Each row was made from one small tree. The marks that hang from a mark follow it in brackets, in alphabetical order. Every link used is in the known rows. Write each row's tree.
Known rows:
C(J): [-2.20 -0.94 -2.17 -0.39 -0.94  0.65  1.00  0.11 -1.66  0.85 -4.14  1.77
  3.55 -4.32 -1.19 -1.06 -1.93  2.52  0.89  2.34  0.33  0.25]
G(Z(A(R) C(J) M)): [-0.66  1.24 -2.41 -2.58 -0.09  0.30 -0.12  2.65  0.67  0.21  6.47 -0.14
 -2.77 -0.31 -0.01 -0.60 -0.91 -0.18 -4.34  4.45 -1.85 -0.01]
Z(A(R) C M): [-0.84 -0.01 -4.11 -2.32  0.47  0.17 -0.85  2.36  2.65 -0.97  1.79 -1.64
 -2.04 -1.13 -1.60  0.06 -1.35 -0.74 -4.19  2.23 -0.73 -1.16]
C(Z): [-3.33 -1.40 -2.95 -1.15  0.99  0.22  0.60 -1.70  2.16 -3.18 -2.43  1.63
  3.83 -1.60 -1.65 -1.81 -2.23  2.02 -1.84  1.79 -0.24  1.00]
R(A C(J)): [-2.18 -1.18 -2.64  0.05  1.69  0.63 -0.05  3.01  2.62  0.91 -0.82  0.91
 -0.19 -1.12 -2.02 -1.33 -2.51  3.30 -1.64 -0.18 -0.28 -0.33]
A(R(C G)): [-2.57 -2.44 -2.63  0.18  0.70  1.66  1.18  0.46  3.32 -0.18 -0.99  0.55
 -0.07 -0.88 -0.98 -0.89 -0.90 -1.20 -2.24 -0.76 -0.48  2.72]
Z(A(R(C)) M): [-1.00 -1.13 -3.40 -2.61  0.12  0.51 -1.04  0.90  2.72 -2.92  0.75  1.37
 -2.63 -0.61 -1.22 -0.39 -1.73  0.07 -3.15 -0.25 -0.70 -0.52]
G(Z(A(R) M)): [-0.85  0.84 -1.20 -2.68  2.20  0.38 -0.23  0.13 -0.29 -2.98  4.94  1.32
 -1.01  0.51 -0.64 -0.90 -1.21 -0.78 -3.36  2.60 -3.30  1.42]
R(A C(J Z) G M): [-2.43 -2.47 -4.22 -0.61 -0.55  1.70 -0.13  2.22  3.89 -0.17  0.44  0.67
 -4.03 -1.28 -1.73 -0.20 -2.68  5.09  4.03 -0.44 -0.39 -1.02]
R(A G(Z)): [-2.22 -0.56 -1.47  1.52  4.95  1.42  0.67  2.85  0.15  0.43  4.06 -1.15
  0.56  0.83 -2.19 -1.12 -1.02  0.74 -2.15  1.76 -4.33  2.48]
A(R): [-2.17 -0.40 -1.22 -1.05  1.92  0.41  1.06 -1.39  0.69 -1.17 -2.18  0.97
  3.35 -1.84 -1.38 -1.18 -1.40 -0.80 -2.00  1.41 -0.43  2.51]
G(Z(M)): [-1.77  0.24 -1.33 -2.26  0.27  0.53  0.82  0.76 -1.69 -0.91 -0.51 -0.25
  1.56 -1.12 -1.86 -1.42 -2.35  0.72  1.12  2.34 -2.80  1.41]
J(A G(Z) M): [-0.45  0.78 -0.21  1.06  4.48  1.57 -2.45 -5.02 -7.43 -0.44 -1.32 -0.81
  5.50  1.70  0.02 -1.31  0.82 -2.75 -1.22  1.16 -1.16  3.53]
Z(M): [-1.75 -1.12 -2.81 -2.00 -1.20  0.63  0.31  0.39 -1.19 -0.98 -5.43 -1.03
  1.87 -3.56 -2.62 -0.56 -2.61  1.80  2.48  1.30 -0.71 -0.47]
G(Z): [-2.49  0.32 -0.70 -0.92  1.94  0.33  1.56  0.60 -0.60 -0.46  0.72  1.20
  3.81 -0.34 -1.83 -2.10 -1.89  0.02 -1.09  1.95 -3.07  2.91]
Z(A): [-2.11 -0.80 -2.82 -0.39  1.97  0.28 -0.18  1.24  0.87 -1.95 -0.46  2.16
  2.34 -1.60 -2.16 -0.97 -1.58  0.75 -3.41  0.74 -1.84  0.01]
C(J(A G M)): [-0.33 -0.47 -1.59  1.25  1.41  1.70 -2.60 -4.78 -8.10  0.83 -5.52  0.02
  5.10 -2.16  0.58 -0.52  0.68 -0.04  0.57  1.69  1.84  1.18]
A(R(C(J) G(Z(M)))): [-1.57 -1.44 -1.98 -1.16 -1.53  1.85  0.99  0.97  0.63  0.48  2.10  0.61
 -2.95 -0.96  0.61 -0.65 -0.80  0.01 -0.44  1.74 -1.14  2.21]
C(J(M) Z(A(R(G)))): [-1.15 -1.22 -3.56 -0.21  5.26  1.44 -1.51 -4.44 -0.62 -2.79  0.36  3.26
 -1.29 -1.37  1.56 -0.25 -0.43  1.43 -4.60  3.80 -0.70  0.14]
R(C G(Z) M): [-2.55 -1.57 -2.42 -1.17 -1.62  1.76  1.91  2.81  1.65  1.22  0.29  0.68
 -1.79 -0.44 -2.43 -1.04 -2.45  0.95  5.45 -1.40 -2.89  2.04]
Z(A M): [-1.15 -0.91 -3.50 -1.87 -0.08  0.53 -1.03  1.34 -0.43 -2.48 -1.70  0.67
  0.00 -2.42 -2.19 -0.23 -1.98  1.69 -0.68  1.06 -1.57 -1.51]
Z(C): [-2.76 -0.55 -3.57 -0.55  0.18  0.14  1.26  2.86  2.43  1.84 -2.88 -1.71
  3.12 -2.17 -2.98 -1.38 -2.20  0.00 -1.92  1.53 -0.49  0.53]
A(R(C G(Z) M)): [-2.07 -1.04 -1.52 -1.70 -0.20  1.55  1.80  0.82  2.31  0.27  2.12  1.04
 -2.22  0.12 -1.34 -0.88 -1.50 -0.88  2.87 -0.68 -2.19  3.25]
Z(C(J(G)) M): [-1.35 -1.05 -3.37 -1.23 -2.59  1.13 -0.93  2.23 -1.66  2.03 -4.34 -3.06
  2.36 -3.16 -1.26  0.04 -1.14  0.87  1.81  2.85  1.19 -1.25]
A(R(C(Z) G M)): [-2.70 -2.35 -3.33 -1.87 -1.06  1.48  0.92 -1.08  4.47 -2.02 -0.54  1.36
 -2.08 -0.83 -1.10 -0.54 -2.00  0.72  2.34 -0.87  0.03  1.79]

Write each row's tree:
[-1.78 -1.86 -4.15 -1.64  0.82  1.19 -1.05 -1.38  2.26 -5.01  2.26  0.81
 -2.13 -0.89 -0.23 -0.03 -0.78  1.05 -3.59  2.36 -0.75 -0.23] -> C(Z(A(R(G)) M))
[-2.11 -1.43 -3.00 -1.10 -0.93  1.61  0.75  3.68  2.14  0.01  3.14  1.95
 -3.36  0.55 -2.18 -0.74 -2.06  0.81  2.76 -1.59 -3.69  1.10] -> R(C G(Z(A)) M)
[-0.96 -0.40 -3.71  0.00 -5.34  1.32  0.44  1.15 -0.55  3.53  0.87 -2.34
 -1.26 -3.73 -0.68  0.16  0.00  0.38  2.02  2.05  2.28  0.43] -> Z(C(J(A(R(G M)))))
[-1.22 -0.18 -0.16 -0.89  4.88  1.44 -0.62 -3.25 -1.69 -0.01 -0.91  2.04
  1.95  1.22  1.07 -1.46 -0.48 -1.95 -2.42  1.36 -0.95  3.39] -> A(R(C(J(G(Z) M))))
[-2.05 -2.08 -2.66 -1.31 -1.23  1.59  1.35  0.52  2.51  0.23 -2.00  0.49
 -1.59 -1.66 -1.83 -0.31 -1.78 -0.07  3.73 -1.48 -0.51  1.90] -> A(R(C G M))
[-0.10  0.59 -0.13 -0.60 -2.77  1.56 -1.73 -2.76 -5.66 -0.51  2.81 -0.50
  2.56 -0.73  1.60 -0.40  1.47 -1.23 -0.30  3.17  1.35  2.49] -> C(J(A(R) G(Z(M))))
[-2.16 -2.38 -3.26 -0.28  2.84  1.79 -0.07 -3.41  1.74 -1.08 -2.10  2.01
 -1.49 -0.96  1.10 -0.78 -1.12  0.69 -2.62  1.42  0.35  1.75] -> A(R(C(J(M) Z) G))
[-0.85  0.50 -1.81 -0.15 -2.56  1.19 -1.77  0.77 -3.50  0.51  2.24 -4.01
  3.22  1.03 -0.71 -0.89  0.88 -2.30 -1.09  1.70  0.36  1.93] -> J(A G(Z(C M)))
[-1.33 -0.98 -3.83 -1.50 -5.87  0.79 -1.36 -2.58 -2.21 -2.28 -0.81  0.03
  0.41 -3.90  0.29 -0.66 -1.08  3.84  0.68  3.14  3.09 -1.14] -> C(J(A) Z(M))
[-1.22  0.42 -2.04 -2.17  1.12  0.41 -0.30  1.73 -1.00 -2.26  3.06  1.05
 -0.24 -0.19 -1.60 -1.06 -1.88  0.66 -1.77  2.14 -3.66  0.36] -> G(Z(A M))
[-1.63  0.62 -1.30  1.13 -0.90  1.06 -1.14  0.40 -2.43  0.91  3.27 -2.60
  5.15  1.71 -0.75 -1.57  1.28 -3.02 -3.06  1.41  0.17  3.26] -> J(A G(Z(C)))
[-1.89 -1.25 -2.19 -0.31  4.76  1.38 -1.93 -5.62 -3.60 -1.98 -6.03  1.86
  5.09 -1.31  0.74 -1.02 -0.89  1.52 -0.31  3.12  0.48  0.76] -> C(J(G M) Z)
[-1.27 -1.65 -3.07  0.18 -5.65  2.12 -0.02  2.00 -1.69  1.52  2.54 -0.66
 -3.23 -1.56  0.36 -0.75 -0.34  1.36  0.95  0.80  0.17  1.04] -> R(C(J(A)) G(Z(M)))
[-1.91 -1.15 -2.31  0.69 -2.92  1.30 -2.00 -3.63 -2.67 -2.30 -0.40  1.00
  5.16 -1.52  1.13 -1.11  0.73  1.34 -1.31  2.32  3.19  1.07] -> C(J(A G) Z)
[-1.48 -0.71 -2.06  0.24  3.38  1.64  0.06  3.11 -0.77 -0.04  3.13 -2.67
 -1.39  0.18 -2.23 -0.49 -1.34  1.43  0.05  1.86 -4.20  1.12] -> R(A G(Z(M)))
[-2.56 -2.79 -3.74 -0.87 -2.59  1.76  1.33  2.44  1.92  1.20 -4.24  0.25
 -1.22 -2.45 -3.08 -0.38 -2.64  1.81  6.53 -2.48 -1.01  0.66] -> R(C G M)
[-1.18 -1.29 -2.26 -0.77 -5.94  1.58 -1.12 -0.40 -2.06  1.09 -3.08  0.67
  1.49 -2.19 -1.04 -0.46 -0.84  1.51  6.21 -1.80  2.61  0.24] -> R(C(J(A G)) M)
[-1.83 -0.40 -4.12 -0.31 -0.38  0.18 -0.11  3.76  1.83  1.48  1.04  0.60
  0.36 -2.52 -1.50 -0.78 -1.23  1.36 -4.42  2.68 -0.29 -1.54] -> Z(A C(J))
[-1.30  0.74 -3.17 -2.12  0.48  0.21 -0.14  4.11  1.16 -0.27  4.52 -1.09
 -1.35  0.28 -1.93 -1.02 -1.84 -0.17 -3.46  2.81 -3.31 -0.34] -> G(Z(A C M))
[-0.53 -0.46 -1.43  1.34  3.79  1.61 -2.90 -5.21 -7.09 -0.47 -5.71 -1.31
  6.05 -0.39 -0.51 -0.71  0.68 -1.89 -0.36  0.17  0.71  2.18] -> J(A G M)
[-1.06 -1.05 -3.10  0.09 -0.55  1.14 -0.97 -2.04 -2.15  1.44 -4.43  1.10
  0.42 -2.35 -0.30 -1.19 -1.50  1.50 -0.59 -0.10  1.53  0.42] -> R(C(J(A M)))
[-2.17 -1.40 -3.55 -2.43 -2.76  0.64 -0.29 -1.54 -0.38 -2.36 -3.32  1.08
  0.94 -4.03 -0.36 -0.74 -2.50  4.45  1.46  3.51  1.15 -1.39] -> C(J Z(M))
[-0.49 -0.10 -0.80 -0.36 -3.73  1.42 -1.36 -3.44 -4.82  0.15 -1.28  0.23
  3.59 -2.60  0.31  0.07  0.84 -0.19  3.53  1.20  2.87  1.59] -> C(J(A(R(M)) G))
[-2.91 -3.03 -4.47 -1.30 -4.30  1.86  0.88  0.71  2.80 -0.11 -2.58  2.06
 -2.34 -3.07 -1.12 -0.50 -2.56  4.11  5.93 -0.28  0.57 -0.43] -> R(C(J Z) G M)
[-2.21 -0.57 -0.91  0.12  2.59  1.41  1.68 -0.48  0.03 -0.40  2.50  0.43
  1.33 -0.24 -0.39 -1.13 -0.28 -1.88 -2.65  2.28 -2.53  4.24] -> A(R(G(Z)))
[-1.29 -0.02 -3.07 -0.11 -4.98  1.59  1.02  2.75 -2.15  3.80  2.93 -2.08
 -1.53 -2.38 -1.26 -0.22 -0.57  0.95  4.70  1.99 -0.52  1.10] -> R(G(Z(C(J(A)))) M)
[-1.86 -1.50 -2.58  0.12  6.79  1.38 -2.67 -2.16  0.93 -1.67 -2.60  0.95
  1.34  1.66 -0.32 -1.18 -1.70  2.41 -2.53  0.51 -0.25  0.00] -> R(A C(J(G M) Z))
[-1.93 -0.84 -1.93 -2.79 -1.10  0.57  1.18 -0.48  3.02 -0.51 -2.80  1.59
 -0.15 -1.54 -2.29 -0.90 -2.65  0.17  3.25 -1.47 -0.02  1.52] -> A(R(C M))
[-1.26 -0.68 -1.23 -0.66  1.89  1.39 -1.48  2.47 -0.19  0.12  1.60 -0.46
 -0.04  1.37 -1.03 -1.02 -1.43  1.80 -0.20  0.61 -1.45  0.37] -> R(A C(J(G(Z(M)))))
[-0.03  0.06 -0.67  0.88  4.42  1.52 -2.78 -7.06 -6.22 -1.23 -3.74 -1.00
  5.22  0.39  0.48 -0.46  1.42 -3.46 -2.06  0.70  1.22  3.25] -> J(A(R) G M)
[-2.85 -0.81 -2.80  0.74  0.88  1.30  1.79  3.70  1.18  2.29  2.22 -1.93
  1.15 -0.47 -1.81 -1.28 -0.93 -0.91 -1.83  2.37 -2.87  2.52] -> R(G(Z(C)))
[-1.27 -1.70 -3.36 -1.12 -1.29  1.48 -0.02  1.36  1.99 -0.37  1.62  2.89
 -3.54 -1.82 -0.68  0.33 -1.11  0.99  0.97 -0.42 -0.60 -0.07] -> Z(A(R(C(J) G M)))
